What can hang from each mark
Z979: Z839
Z397: Z39 Z518
Z667: Z32 Z397
Z32: Z39 Z111 Z518 Z667 Z745
Z111: Z397
Z839: Z32 Z97
Z518: Z32

Known rows, with every way that one mark hangs from another
Z979[Z839[Z32[Z111] Z97]]: -0.85  +2.06  -3.39  +1.79  -0.16  -2.45  -2.66  +0.54  -3.43  -0.33  +1.70  -3.27  +1.18  +2.14  +0.91  +0.54  +0.63  -2.25  +0.45  +0.83  +0.28  -5.28  -0.09
Z839[Z32[Z39 Z111 Z518 Z667] Z97]: +3.28  +0.70  +1.51  +2.84  +1.41  -2.00  +0.45  -2.66  -1.03  -1.04  +0.37  +0.16  +0.17  -2.30  -0.01  +0.13  -0.72  -5.39  +0.70  -0.19  +0.76  -2.58  -0.48
Z518[Z32[Z111[Z397] Z745]]: -0.80  -0.28  -2.83  -3.00  -0.36  -1.81  -1.48  +0.18  -0.99  +0.36  -1.67  +0.66  -0.44  +1.59  -0.10  -1.29  -0.02  -1.88  +0.45  +0.69  +1.74  +2.04  -1.93
Z518[Z32[Z745]]: +0.03  -0.15  -0.67  -3.86  -2.69  -0.44  +0.80  +1.60  -0.56  +1.01  -1.83  -0.53  -0.70  -0.92  +0.58  +0.00  -0.13  -0.45  -0.91  +0.33  +1.46  +1.24  -0.66
Z979[Z839[Z32[Z111[Z397[Z39]]] Z97]]: -1.43  +1.62  -5.72  +2.40  +2.14  -2.35  -3.85  -0.53  -2.60  -1.30  +3.01  -2.08  +2.08  +2.24  +0.20  -0.17  +0.97  -1.97  +0.92  +0.34  -0.47  -6.80  +1.05
Z979[Z839[Z97]]: -1.07  +1.54  -3.78  +1.11  -1.85  -0.60  -0.73  +1.12  -2.88  +0.15  +0.95  -2.32  +0.26  +1.76  -0.10  +1.30  +0.09  +0.00  -0.32  +1.02  -1.14  -4.65  +0.14
Z667[Z32[Z518 Z745] Z397]: +1.50  +0.12  +6.65  -1.20  +0.62  +2.03  +3.91  -2.05  -1.22  +3.71  -0.67  -0.23  +0.53  -0.43  -0.21  +0.32  -2.26  +1.28  -1.03  +0.70  -0.53  -0.97  -2.16
Z667[Z32 Z397]: +1.61  +0.34  +3.21  -0.71  +0.05  +1.45  +3.13  +1.01  -1.26  +2.31  -0.54  -2.67  +0.90  +0.59  -0.11  +0.56  -3.33  +2.35  -1.37  +1.20  +0.22  -1.38  -2.70
Z979[Z839[Z32[Z518 Z745]]]: -1.14  +1.21  +0.45  -0.84  -0.15  -0.96  +0.39  -0.94  -1.58  +2.71  +1.67  -0.28  +1.00  -0.08  +1.45  +0.18  +1.11  -0.23  -1.04  -0.38  -1.62  -4.81  +1.78
Z397[Z39 Z518[Z32[Z111 Z667 Z745]]]: -1.71  -1.15  -0.93  -0.27  +0.67  +1.61  -3.38  +0.55  +2.48  -2.33  +0.71  +0.54  -1.06  -1.68  -0.24  -0.49  +2.01  +1.96  +0.76  -0.90  +1.77  +3.12  +2.34
Z979[Z839[Z32]]: -1.00  +1.19  -2.49  -0.40  -0.64  -1.49  -0.26  +1.51  -1.60  +1.48  +1.78  -2.19  +1.37  +0.67  +1.77  +0.51  +0.26  +0.57  -1.29  +0.01  -0.96  -5.25  +1.29
Z667[Z397]: +2.61  +0.78  +0.67  +0.87  -3.43  +0.39  +3.33  +0.78  -2.06  +0.67  -1.50  -2.70  +0.41  +0.45  +0.89  -0.11  -1.67  +1.53  -1.14  +0.45  -1.04  +0.72  -1.73
Z397[Z518]: -0.04  +1.27  +0.66  +0.09  -2.59  +1.00  +0.08  +2.59  +0.65  -0.91  -1.19  -1.59  +0.69  +1.61  +0.19  +1.32  -0.32  +3.44  -0.95  +0.56  -1.49  +1.75  +0.49
Z839[Z32[Z39]]: +1.02  +0.91  +0.04  +0.02  -0.56  -1.88  +1.65  +0.94  -0.08  +0.37  +0.74  -1.22  +1.15  -1.56  +1.50  +0.14  -0.43  -1.68  -0.73  -0.71  -1.06  -3.18  +0.90
Z839[Z32[Z111] Z97]: +1.87  +2.81  -1.41  +1.91  -1.14  -2.89  -2.44  +1.16  -2.61  -2.55  -0.25  -4.93  +1.68  +1.07  +0.72  +0.56  -1.35  -3.46  +0.32  +1.41  +0.97  -2.91  -0.87
Z397[Z39 Z518[Z32[Z745]]]: -1.83  +0.22  -0.96  -0.97  -0.24  +1.80  -2.29  +1.21  +1.77  -1.75  +0.73  +0.31  +0.55  -1.47  +0.16  +0.09  +2.20  +3.14  +0.23  -1.18  +0.38  +1.39  +2.42
Z397[Z518[Z32[Z39 Z667 Z745]]]: -0.30  -1.76  +1.11  -2.24  -0.97  +1.19  +1.60  +0.27  +1.94  -0.33  -1.25  +1.27  -1.44  -0.85  -0.53  +0.82  +1.52  +0.17  +0.43  -1.29  +1.04  +3.46  +1.57
Z397[Z39 Z518]: -1.18  +1.05  -1.02  +1.75  -0.54  +1.89  -2.22  +1.97  +1.97  -2.35  +1.48  -0.72  +1.19  -0.88  +0.24  +0.54  +0.73  +4.73  -0.44  -0.45  -1.99  +0.19  +2.66
Z111[Z397[Z39 Z518]]: -0.59  +0.14  -3.55  +0.68  +1.63  +0.80  -1.77  +0.50  +1.88  -2.43  +0.74  +0.84  +2.33  +1.66  -1.28  -0.26  -0.22  +3.51  -0.21  -0.41  -3.06  -1.66  +2.08
Z667[Z397[Z518[Z32]]]: +2.59  +1.13  +0.98  -0.46  -2.47  +1.30  +2.82  +0.91  -1.48  +0.34  -2.33  -1.54  +1.04  +1.37  +0.78  +0.39  +0.07  +2.63  -0.32  -0.68  +0.86  +3.43  -2.61

Rows
-0.28  -2.47  -3.37  -2.70  +1.22  -0.77  -1.83  -0.87  +1.16  -1.00  -0.53  +1.52  -1.48  -0.97  -1.08  -1.55  +0.01  -1.79  +0.37  +0.25  +2.18  +1.72  +0.51 -> Z518[Z32[Z111[Z397[Z39]] Z667 Z745]]
-0.81  +0.94  -2.51  +1.43  +0.03  -1.09  -2.57  +0.90  -0.16  -1.28  -0.94  +0.19  +0.80  +3.85  -0.47  -0.61  -0.52  +0.74  +0.31  +1.28  -1.13  +2.14  -1.31 -> Z32[Z111[Z397[Z518]]]
+0.60  +1.81  +3.23  -0.05  -0.41  -1.94  -0.87  -1.09  -1.02  +0.94  -0.14  -0.74  +0.68  -0.76  +1.68  -0.76  -0.05  -1.97  -0.64  +0.51  -0.43  -0.49  +0.02 -> Z839[Z32[Z111 Z518 Z745]]
-1.58  -0.44  -0.93  -1.16  -0.98  -1.53  -0.41  -0.13  -0.85  +1.22  -0.54  +1.74  -2.08  -0.92  +0.88  -1.12  +1.64  -3.26  +1.18  -0.30  +2.07  +2.62  -1.65 -> Z518[Z32[Z39 Z111 Z745]]
-2.63  +0.50  -1.06  +0.32  +0.24  +1.19  -4.11  +0.99  +1.23  -1.96  +0.87  +0.36  +0.07  -0.69  +0.37  -0.53  +2.60  +2.28  +0.97  -0.71  +1.20  +2.84  +1.34 -> Z397[Z39 Z518[Z32[Z111 Z745]]]
-0.03  -0.73  -0.33  -0.27  -0.12  +0.52  -0.14  +0.98  +1.14  -0.51  -1.08  +1.59  -1.28  -0.04  +0.06  +0.27  +1.20  +0.11  +0.60  -0.75  +2.01  +4.21  -0.79 -> Z397[Z518[Z32[Z39 Z111 Z667]]]
+0.34  -3.71  +3.56  +0.39  -1.76  +1.53  +4.65  -2.83  +1.82  -0.43  -0.49  +0.64  -2.86  -1.36  -1.23  +0.08  +1.25  -1.19  +0.96  -1.40  -0.71  +2.57  +3.22 -> Z32[Z39 Z667[Z397[Z518]] Z745]
-1.16  -1.24  -0.68  -1.43  +0.24  +2.17  -1.48  +0.73  +2.98  -2.18  +0.66  +0.42  -0.48  -2.31  -0.60  +0.29  +1.64  +2.96  +0.17  -1.29  +1.12  +1.71  +3.44 -> Z397[Z39 Z518[Z32[Z667 Z745]]]
+0.20  -0.13  -2.98  -1.93  +1.05  -0.31  +0.70  +0.36  +0.74  -0.30  -1.09  +2.44  +1.62  +2.63  -1.01  +0.06  +0.23  +0.89  +0.31  -1.00  -0.97  +0.29  -0.80 -> Z111[Z397[Z518[Z32[Z39]]]]
-0.58  +0.61  +1.12  +0.21  +0.41  -1.20  -1.05  -2.92  -0.68  +1.27  -0.94  +3.13  -0.12  +1.46  -0.34  -1.57  -0.04  -1.60  +0.18  +1.14  -2.15  +1.17  -1.04 -> Z32[Z111[Z397] Z518 Z745]
-3.42  -1.46  +2.13  -0.45  +3.48  -0.16  -1.14  -1.15  +1.25  +1.20  +1.17  +1.66  -0.61  +2.51  -1.69  -0.15  -0.18  -1.18  +1.49  +0.89  -0.51  -0.58  -0.24 -> Z667[Z32[Z39 Z111[Z397[Z518]] Z745]]
+3.68  -0.26  +2.99  +2.20  -0.58  +0.91  +2.16  -2.39  -0.83  +1.12  -1.66  +1.23  -1.33  -1.73  +0.48  -1.10  -1.78  -0.36  -1.07  +0.65  +0.32  +3.54  -2.65 -> Z32[Z111 Z518 Z667[Z397]]
+0.21  +0.53  +4.44  -0.58  +2.38  +1.05  +2.47  -0.16  +0.54  +3.90  +0.89  +2.86  +0.16  -2.02  -0.01  +0.87  -2.23  +0.62  -1.19  +0.53  -1.45  -2.78  -2.18 -> Z667[Z32[Z39 Z518]]
-1.44  +1.25  -2.22  +0.90  +0.72  +1.13  -3.98  +1.99  +0.98  -1.94  +0.82  +0.22  +0.66  -0.65  +0.86  -0.35  +1.86  +3.25  +0.40  -0.64  +1.21  +2.40  -0.06 -> Z397[Z39 Z518[Z32[Z111]]]
+0.73  -0.92  +0.10  -1.74  -0.63  +1.14  +1.59  +1.41  +1.65  -0.39  -1.25  +1.42  -0.82  -0.93  -0.22  +0.99  +0.68  +1.18  -0.06  -1.21  +1.12  +2.88  +0.07 -> Z397[Z518[Z32[Z39 Z667]]]
+2.15  -0.15  -0.62  +2.50  +0.36  -2.53  -0.48  -0.90  -0.67  -2.59  +0.52  -2.58  -0.43  -1.21  -0.32  +0.30  -0.81  -5.66  +1.20  +0.24  +1.30  -2.79  +0.76 -> Z839[Z32[Z39 Z111 Z667] Z97]
+0.53  -1.52  -2.30  -3.56  +0.43  +0.15  +0.61  -0.02  +1.65  -0.95  -1.86  +1.28  +0.64  +2.28  -2.02  +0.22  -0.47  +1.03  -0.15  -0.47  -0.20  +1.09  +0.94 -> Z111[Z397[Z518[Z32[Z667 Z745]]]]
-2.33  -1.23  +3.20  -2.06  +0.88  +0.45  +1.65  +0.27  +1.20  +2.35  +1.18  +0.23  -1.10  -0.77  -0.80  +0.72  -1.24  -0.53  -0.25  +0.79  -0.89  -2.60  +0.66 -> Z667[Z32[Z39 Z745]]
+1.31  -1.21  +2.48  +2.58  +0.97  -0.07  +1.39  -2.44  +0.89  +1.54  +0.02  +4.63  -2.58  -3.25  +0.27  -0.88  -0.30  -2.49  -0.16  +0.06  -0.61  +2.02  -1.12 -> Z32[Z39 Z111 Z518 Z667]
+3.00  -1.59  +1.43  +0.07  -2.35  +1.78  +3.41  +0.35  +0.84  -1.05  -1.81  -2.07  -0.81  -0.36  -0.67  +0.71  -1.61  +2.14  -1.12  +0.08  -0.08  +2.65  +0.83 -> Z32[Z667[Z397[Z518]]]
-0.45  -2.68  -1.95  +1.99  +2.03  -0.65  -0.33  -1.76  +2.23  -1.48  +0.08  +3.15  -1.68  +1.25  -1.70  -0.83  +0.24  -1.94  +1.35  -0.22  -0.70  +2.05  +0.79 -> Z32[Z39 Z111[Z397[Z518]] Z667]
-0.20  +0.43  +1.55  +2.32  +2.42  +1.41  -1.01  +0.03  -0.91  +0.94  +1.66  -1.93  +0.63  -0.42  +0.30  -0.79  -1.92  +1.92  -0.15  +1.19  +0.72  -0.97  -2.25 -> Z667[Z32[Z111] Z397[Z39]]
+1.94  +0.59  +1.08  +0.31  -1.72  +1.15  +3.38  +0.06  -1.30  +0.57  -1.64  -0.13  +0.56  +0.75  +0.84  +0.13  +0.83  +1.51  +0.42  -1.50  +0.69  +3.02  -2.35 -> Z667[Z397[Z518[Z32[Z39]]]]
+0.98  +0.40  -0.82  +1.25  +1.41  -0.99  +1.41  -2.13  -1.64  +0.83  +2.09  +0.47  +0.49  -1.24  +0.14  +0.93  +0.82  -2.92  +0.12  -0.91  -0.63  -6.62  +1.35 -> Z979[Z839[Z32[Z39 Z518 Z667] Z97]]
-3.30  -0.89  +3.02  -0.26  +1.52  -0.35  -0.65  -0.17  +0.52  +2.10  +1.34  +0.41  -1.79  +0.08  -0.39  -0.06  -0.67  -1.82  +0.76  +1.44  +0.10  -0.58  -0.73 -> Z667[Z32[Z39 Z111 Z745]]
